Each row was made from one walk, in order. Every step used is in the known rows, and no mark comes twice. Write each row's walk.
(in the rows, 128 means zero)
Known rows
bidafu/nobe/lizem: [109 144 159 128 140 140 126 127 114 124  70 164 112 132 107 109 157 126
  46 102 163 107 165 129 136 130  71 109 111 109]
tati/didaren/dusun/tolaf/bini: [112 111 142 112 149  89  96 143 173 117 135 157  90  98 130 190 166 135
  94 104 149 139 124  84 161 153  38 153 126 104]
dusun/tolaf/nobe: [ 85 101 155 120 174 106 105 120 157 156  94 170  82 113 133 112 147 113
 111 109 161 127 135  94 154 141  53 111 111  97]
didaren/dusun/sogut/bini/tolaf: [125  99 148 141 147 108 132 155 197 125 138 139 111 111 122 166 173 103
 126 111 142  91 195 184 133 143  78 158 162 122]
valu/sogut/dusun/tolaf/nobe: [107  24 147 127 177 156  79 123 146 124 128 175  89 106 157 145 131 103
 132 124 157 127 124 141 155 144  64 119 123  96]
gidise/valu: [ 79 164 153 125 148 124 152 112 113 111 112 163 113 132 119  72 163 112
  79 111 166  97 113  82 154 136  73 114 118 169]
valu/sogut/bini: [125  93 146 127 138 137 117 114 111  92 131 150 128 131 118 117 157  97
 101 127 152  80 121 158 150 148  91 113 137 103]
tolaf/bini: [104 185 143 125 143 114 129 103 120 120  95 164  97 104 123 110 156 120
 105 117 153  98 127 125 159 142  57 120 107 124]
dusun/sogut/bini/tolaf/nobe: [115  96 162 133 166 109 115 128 185 143  92 126  94 149 141 136 160 106
 117 126 134 101 190 173 134 145  91 127 139  88]
tati/didaren/dusun: [107 160 152 121 127 112 153 137 157 117 120 168 121 110 108 171 190 123
  67  97 147 116 123  68 149 147  63 157 153 121]
gidise/valu/sogut: [ 74 107 145 125 146 146 132 110  86  85 131 185 142 161 126  90 161 108
  77 119 165  78 109 101 155 135  77 118 117 144]
tolaf/nobe/lizem: [ 98 140 157 127 142 121 128 112 106 121  60 168 105 112 118 124 168 111
  93 101 155 100 144 119 135 137  64 111  97 120]
lizem/nobe: [109 161 162 132 146 152 119 122 144 152  88 197 101  72 107  91 154 125
 104 110 160 100 130 121 139 141  78  96 132 122]
sogut/bini/tolaf/nobe/bidafu: [123 119 157 114 163 148 108 121 128 106  62 108 112 102 124 113 194 112
 146 116 141 101 155 162 131 148  80 147 162 131]
valu/sogut/bini/tolaf/dusun/didaren: [133  72 145 135 143 139 109 112 146 102 145 141 117 162 144 149 166  94
 119 131 142 114 154 175 150 145  78 167 156  76]
gidise/valu/sogut/bini/tolaf/nobe/bidafu: [ 89  62 152 108 163 177  83 112  80  62  89 130 142 162 146  89 190 110
 138 125 142  81 139 152 133 145  86 155 149 134]
sogut/dusun: [126 138 150 136 149 151 150 122 152 128 114 150  87  67 124 123 150 101
 112 115 159 117 121 144 154 142  76 122 145 158]
sogut/valu: [103 151 163 139 158 140 139 113 163 145  96 159 100  86 113  90 158 108
  97 122 161  88 115 156 159 151  85 105 124 155]
seget/sogut: [ 94 177 156 136 135 140 142 113 154 120 147 197 116 111 118 105 170 100
  70 101 151  85 134 126 160 152  74 105 136 112]
gidise/valu/sogut/bini/tolaf/nobe: [ 76  84 157 126 174 141 107  99  92  75  95 138 137 188 145 104 184 110
  99 137 143  88 146 126 141 146  97 141 135 105]
valu/sogut/bini/tolaf/dusun: [133  80 144 144 159 149 116 114 140  84 134 149 126 145 139 145 183 105
 121 127 146  96 157 190 143 145  83 157 162  99]
seget/sogut/valu/gidise: [100 138 163 142 169 199 133 104 179 129 135 178 133 128 126 117 185  89
  72 110 155  63  93 219 168 171  89  94 132 119]
lizem/nobe/tolaf: [131 147 161 132 159 164 111 132 138 133 105 195 108  31 103 104 183 130
 136 111 153 120 151 159 134 145  79 100 144 128]
nobe/tolaf/dusun/sogut: [143 134 144 141 147 130 121 140 178 147 136 171 102  98 145 138 161 108
 140 100 146 130 182 196 137 138  58 124 134 126]
seget/sogut/dusun/didaren/tati: [106 144 162 136 115 143 127  97 168  99 169 145  97  77 135 132 122  72
  94 110 155  99 126 135 162 161  70 159 137 137]
dusun/didaren: [109 159 151 119 127 109 147 117 145 141 117 164  98 119 111 114 145  98
  95 117 158 116 123  96 158 140  65 126 123 106]
lizem/nobe/tolaf/dusun/sogut/bini: [163 127 158 139 147 168  78 147 188 166 125 164  91  70 152 124 148 112
 159 104 135 131 190 246 121 151  80 115 150 121]
didaren/dusun/tolaf: [101 106 142 131 156  99 120 146 170 136 137 176 100  72 110 141 159 114
 117  96 169 120 139 116 154 140  42 142 134 128]
gidise/valu/sogut/bini: [ 92 100 148 123 142 148 121 110  85  78 138 143 132 158 129  87 159  98
  90 125 156  84 111 135 152 146  98 115 127 139]
tati/didaren: [111 140 158 116 136 113 151 127 153 118 114 162 107 125 109 143 178 123
  54 109 149 121 109  61 153 148  79 121 146 122]

Write each row's walk
[125 173 144 124 158 118 119 112 112 104 107 155 103  61 116 115 184 128
 138 119 147 117 145 166 153 144  59 118 118 132]	nobe/tolaf/bini
[ 97 133 135 126 157  96  98 133 157 128 126 170  88  77 126 146 151 123
 131 104 161 118 142 134 161 142  29 148 110 119]	didaren/dusun/tolaf/bini
[ 99 148 156 125 121  90 146  98 126 104 118 133 109 100 102 110 130  90
  91 112 167  93 125  80 154 146  59 151 114 129]	dusun/didaren/tati
[ 94  78 147 120 133 165 116 111 112  98 155 163 109 143 149 119 131  90
  99 133 161 112 101 108 161 139  80 142 126 134]	gidise/valu/sogut/dusun/didaren
[ 85 101 157 113 158  96 104 140 173 144 105 170  96 117 134 182 174 126
  85  94 146 150 131  61 150 151  47 157 132  87]	tati/didaren/dusun/tolaf/nobe
[102 111 158 139 154 106 115 139 191 145  99 141 106 135 143 164 172 106
 126 109 133  95 204 176 128 144  75 164 146  88]	didaren/dusun/sogut/bini/tolaf/nobe
[138 170 160 127 141 168 100 125 154 160 112 190  94  65 134 116 161 116
 147 107 148 147 159 164 136 144  60 133 141  92]	lizem/nobe/tolaf/dusun/didaren
[108 123 152 123 120 106 138 158 197 144 142 172 112 131 126 188 159 115
  69  94 138 119 148  97 142 144  65 148 142 123]	tati/didaren/dusun/sogut
[105 118 155 116 166 148 123 121 126 110  64 154 116 101 123 105 198 124
 135 109 148  94 153 127 133 138  61 144 151 131]	bini/tolaf/nobe/bidafu
[119 189 155 135 163 155 122 122 136 140  93 160 112 120 133 104 179 130
  99 105 154 144 185 181 141 135  60 136 142  95]	bidafu/nobe/tolaf/dusun
[117 119 158 138 178 174 145 111 157 135  95 148 124 121 113 116 180  99
  91 120 163  75  88 192 159 156  88  99 123 136]	sogut/valu/gidise
[120 160 157 139 136 142 121 112 192 121 160 147  98 142 151 149 176  86
 102 115 135 119 166 184 154 161  77 154 164  77]	seget/sogut/bini/tolaf/dusun/didaren
[137 169 157 140 157 175 106 127 145 143  99 201 106  45 129 108 180 129
 148 102 150 134 162 184 132 143  65 122 147 122]	lizem/nobe/tolaf/dusun
[102  81 156 132 169 136 109 103 114  85  95 147 126 156 133 133 184 110
 109 137 141  86 158 151 141 146  92 141 144  65]	valu/sogut/bini/tolaf/nobe
[128  86 138 127 171 130  92 126 173 131 129 142  57  55 145 143 128 116
 141 123 160 138 126 152 165 148  53 120 118 144]	sogut/dusun/tolaf/bini
[ 96  38 134 122 173 160  70 116 126  87 159 156  87 115 166 123 121 115
 127 133 163 120 108 138 168 143  59 125 105 151]	gidise/valu/sogut/dusun/tolaf/bini
[131 120 156 136 160 116 145 122 159 101 109 123 107 103 106 122 189 111
 109 131 149 101 152 150 145 147  92 128 161 130]	sogut/bini/tolaf
[120  75 143 135 147 168 129 115 126 100 142 177 113  96 133 134 147  99
 113 127 157  98 113 154 155 140  82 127 143 130]	valu/sogut/dusun
[121  83 155 139 171 163 132 129 200 164 116 146 117 146 129 129 150  91
  93 117 157  72 115 220 153 154  86  93 114 132]	dusun/sogut/valu/gidise
[112 137 154 140 139  99 142  97 153  92 123 131 109 117 124 135 159  99
 113 114 161 106 160 118 148 141  55 192 139 118]	bini/tolaf/dusun/didaren/tati
[128  65 146 131 168 134 118 140 183 139 139 153  66  52 129 134 135 104
 128 117 168 141 119 141 159 143  64 109 143 153]	sogut/dusun/tolaf
[128  27 131 128 166 147  71 120 149 102 154 166  82  85 156 146 123 112
 142 131 159 120 117 166 168 144  58 118 115 120]	valu/sogut/dusun/tolaf/bini
[ 87 170 170 142 151 160 128 106 181 135 139 189 108  99 127  92 167  98
  76 115 149  80 122 185 166 166  91  92 131 132]	seget/sogut/valu
[123   4 141 109 168 183  57 136 130 113 117 160  95  81 157 132 137 104
 169 111 157 123 120 165 148 143  54 126 137 124]	valu/sogut/dusun/tolaf/nobe/bidafu
[120  82 159 129 155 158 132 148 225 150 131 149 131 152 133 200 175 104
  66  99 143  94 113 179 150 163  82 142 140 122]	tati/didaren/dusun/sogut/valu/gidise
[122 127 148 135 123 108 126 149 186 149 134 143 107 112 127 149 142  91
 118 100 145  95 173 180 138 144  70 139 136 132]	didaren/dusun/sogut/bini
[126  60 148 110 169 168  82 138 158 145  95 136  71  53 152 115 140 106
 165 102 158 139 126 152 145 141  50 127 138 158]	sogut/dusun/tolaf/nobe/bidafu
[105  77 156 112 148  97  94 151 160 128  96 166  96 105 126 201 177 126
  80  87 150 140 141  73 136 149  50 146 115 101]	tati/didaren/dusun/tolaf/nobe/lizem
[121 100 151 121 148 136  92 151 170 131  89 127 114 110 143 148 175 106
 160  97 134  92 200 196 120 144  62 177 157 125]	didaren/dusun/sogut/bini/tolaf/nobe/bidafu
[ 77  26 148 122 180 159  77 116 118 112 130 163  93 143 169 117 133 103
 121 125 161 126 115 114 156 141  68 126 112 128]	gidise/valu/sogut/dusun/tolaf/nobe
[111 114 139 122 165 101  96 121 151 131 119 155  76  85 128 119 141 125
 121 118 161 123 129 122 166 142  47 109 102 119]	dusun/tolaf/bini
[109 112 161 138 154 129 123 134 199 169 119 163  94 114 133 106 132 101
  94 119 154  89 144 188 153 147  88  93 113 150]	dusun/sogut/valu
[105 110 159 136 165 121 133 116 122 100  60 167 111 114 114 142 199 120
  97 114 151  95 169 122 130 136  73 127 117 109]	bini/tolaf/nobe/lizem
[113 171 159 127 162 140 129 126 119 130  95 164 119 100 104  97 185 135
  85 116 155 129 173 147 142 135  75 112 140  98]	bidafu/nobe/tolaf
[111  80 154 126 177 134 103 124 169 155  99 153  63  77 151 133 133 106
 133 112 158 145 132 124 154 145  61 117 125 119]	sogut/dusun/tolaf/nobe
[129 133 155 139 136 101 130  97 161  87 119  90 100 117 130 135 153  88
 125 120 153 107 165 153 144 154  67 195 152 119]	sogut/bini/tolaf/dusun/didaren/tati
[100   8 141 125 171 164  91 132 134  95 169 167 100 113 150 119 131 104
 112 125 170 122 107 122 162 141  74 117 128 161]	gidise/valu/sogut/dusun/tolaf
[129 101 152 145 170 175 123 126 207 172 113 155 111 162 161 140 149  89
 108 107 153  86 123 250 152 152  73 118 118 131]	tolaf/dusun/sogut/valu/gidise
[128 129 152 125 133 141 145 120 161 144 127 149  75  86 130 131 132  89
 116 123 156 134 118 127 159 142  71 133 135 127]	sogut/dusun/didaren
[111  84 148 117 149  98 118 155 189 132 148 169 101  95 111 184 176 126
  78  93 155 147 122  62 155 150  52 152 145 119]	tati/didaren/dusun/tolaf
[135 162 144 138 157 138 138 120 136 120 120 166 108  74 127 123 191 114
 136 102 153 132 154 177 144 140  57 137 141 137]	nobe/tolaf/dusun
